Each row was made from one small tree. The marks that hang from a mark follow it in brackets, in alphabetical order. Every link used is in the known rows. Write each row's tree.
Known rows:
G[Z[E[M]]]: [ 10 -14   7   8  17  12  20  17  10   8   2  -2   5  -7 -16  -4 -15  19
  15  -2  11]
Y[E[U]]: [  8  -4  25  10   5   1 -21  12 -12 -19  -1 -11   6 -11   0  -1   7  -7
  -7   4   5]
U[E[N[J]]]: [ -9 -24  36   7   2   3 -24   0  16 -15  18 -24  -8  -3   6 -25   2   5
   7 -12  -3]
U[E[M]]: [ 15 -27  16   4   4   6  -7  13  -1  10   5  -8  -7   0 -28 -15  -4  -5
   4 -14  -3]
J[N]: [-16  -7  20  22   1  11  -4   7   8   0   3 -12  14  -2  -7  -4 -15  -4
 -11  -7   9]
Z[E G]: [-6  4 10 22 16  9 -4  4 16  5  5 21 -9 -4 11 -4 -2  7 -9 13  7]
Y[E[N U Z[G]]]: [-15  -7  22  25   3   0 -23  17   6 -28  10 -13  15 -19  20  -5  13 -39
 -16  13  25]
M[E]: [ 6 11 12  7  4 26  9  7 -3 -5  0 -9  2 -6 -5 13 -8 19 -3  8  7]
Z[E]: [-2  9 17 11 14 14  3  5 13  9  2  4 -1 -2  2 -2 -7 16  3 -1  8]
E[M N]: [-17 -18  20  12   8  18   3  19  10  -2   7 -13   0   6  -5 -11 -14  -2
  -9  -5  10]
Z[E[N] G]: [-23   2  23  24  18  17  -6  12  24   1  16   9  -4   0  20  -9  -3   1
 -18  10  15]
Z[G]: [-5 -9  2 26  7  8 -9 -3  5 -9  3 13 -5 -4  2 -7  0 -3 -8 16  6]
U[E[M N]]: [ -4 -31  29   5   4  13  -8  22   7   6  13 -21  -3   3 -19 -19  -6  -9
  -4 -17   4]
Y[E[M N U Z]]: [ -8 -14  25  11   2   4 -10  30   2 -18   4 -30  17 -12   2  -5   3 -31
  -8  -4  21]
Y[E[N Z]]: [-16   1  20  11   1  11  -3  10  10 -21  14 -33  17 -26   8 -11  -6 -15
   2   2  23]
U[E[N]]: [ -8 -17  32   8   4  14 -16  12   7   0  15 -24   1  -2 -10 -18  -1  -9
  -2 -13  10]
U[E]: [ 10 -15  18   7   1   7 -15   2  -2   3   5 -11  -2  -6 -20 -13   1  -4
   6 -10   2]
Y[E[Z[G]]]: [  0  -5  -1  19  -1  -2  -8   0   3 -23   7  -3   7 -30   7  -7   0 -18
   1  17  15]
Y[E[U Z[G]]]: [  4  -5   8  25   1  -8 -22  10  -5 -25   1  -1  11 -22  10   0  14 -33
  -7  17  18]

Write each row's tree:
[-18 -13  11  16   3  14   8  16  16  -4   7 -24  13  -3  -5  -9 -10 -19
   3  -5  24] => E[M N Z]
[-19 -12  19  19  19  15   1  22  23   8  14  12  -9   6  12  -9  -9  -1
 -20   4   9] => Z[E[M N] G]
[-16   6  40  16  17  14 -13  24  15   3   5  -8   7  11  14   0   5  -4
 -14  -6  17] => Z[E[N U]]
[ -9  -4  32  17  19  14  -2  24  13  -4   6 -17  16   0   5  -2   3  -1
   2  -1  25] => G[Z[E[N U]]]
[-13  -1  30  15   2   5 -17  20   4 -24   7 -31  22 -17  11  -4   8 -29
  -4   1  26] => Y[E[N U Z]]
[-13  -3  23  14  18  22  12  16  20  -3  13 -17  14  -8   3  -9 -11  14
   9   1  23] => G[Z[E[N]]]
[-15 -12  30  23  20   9 -12  31  16   7   7  14  -6  15  14  -3   4 -14
 -27   4  12] => Z[E[M N U] G]
[  5 -11  16  23  18   1 -10  23   8   8  -3  26  -9  10   6   2   7 -10
 -18   7   4] => Z[E[M U] G]
[-16   8   9  21   2  25   6  12  14 -15  12 -14  12 -15  15   9  -2 -12
 -11  19  25] => M[E[N Z[G]]]
[-12 -26  20  20  -3  -4 -25  -3  26 -21  20 -15  -2 -13  15 -22  11 -21
   8   0   8] => U[E[N[J] Z[G]]]
[ 16 -15  16  12  18   6   7  26   2   5  -5   0   9   1 -13   2   0   3
   9  -2  13] => G[Z[E[M U]]]
[ -4 -17  29  14  20  14   5  35  12   2   4 -14  13   6  -3  -4  -2  -2
  -1  -5  22] => G[Z[E[M N U]]]
[-12 -15  41  10  17   2 -13  23  23  -6   6  -6  -8  17  22  -8   3  10
  -7 -10  -1] => Z[E[M N[J] U]]
[ -2 -17  -8  26   2   4   3   6  10  -3   1   7   2  -9  -6  -6  -4 -22
   1  11  14] => E[M Z[G]]
[  3 -18   1  29   2  -4 -10  15   2  -6  -6   8   6   2  -3   0  11 -36
  -6   9  17] => E[M U Z[G]]
[-21  -1  35  10  15  11  -8   4  30 -10  14 -11  -7   0  27 -12  -5  25
   4  -3   3] => Z[E[N[J]]]
[ -9  13  26  15   2  23  -1  22   6 -13   0 -30  23  -4   9  15   8 -18
  -7   4  28] => M[E[N U Z]]
[-17  -7  27   8  17  19   9  24  21  11   9  -6  -3   7   3  -8 -15   9
  -9  -8  10] => Z[E[M N]]
[-15 -15  32   6   6   5 -17   2  13 -33  16 -25  -4 -17  23 -18  -6  16
   0   2  -2] => Y[E[N[J]]]
[-12   5  18  25   2  19  -8  21   8 -16   4 -11  17  -6  18  13  14 -27
 -18  17  28] => M[E[N U Z[G]]]
[ -4 -38  34   3   2   2 -16  11  15  -7  16 -21 -13   2  -2 -25  -4   4
   5 -18  -9] => U[E[M N[J]]]
[-13 -16  21  19   3   7  -5  26   9  -6   0 -22  16   6  -3  -3   5 -32
  -4  -7  24] => E[M N U Z]
[-21 -15  21  32   2  -5 -27   3  21 -32   7  -7   4  -2  30  -9  17 -26
  -3   9  15] => E[N[J] U Z[G]]
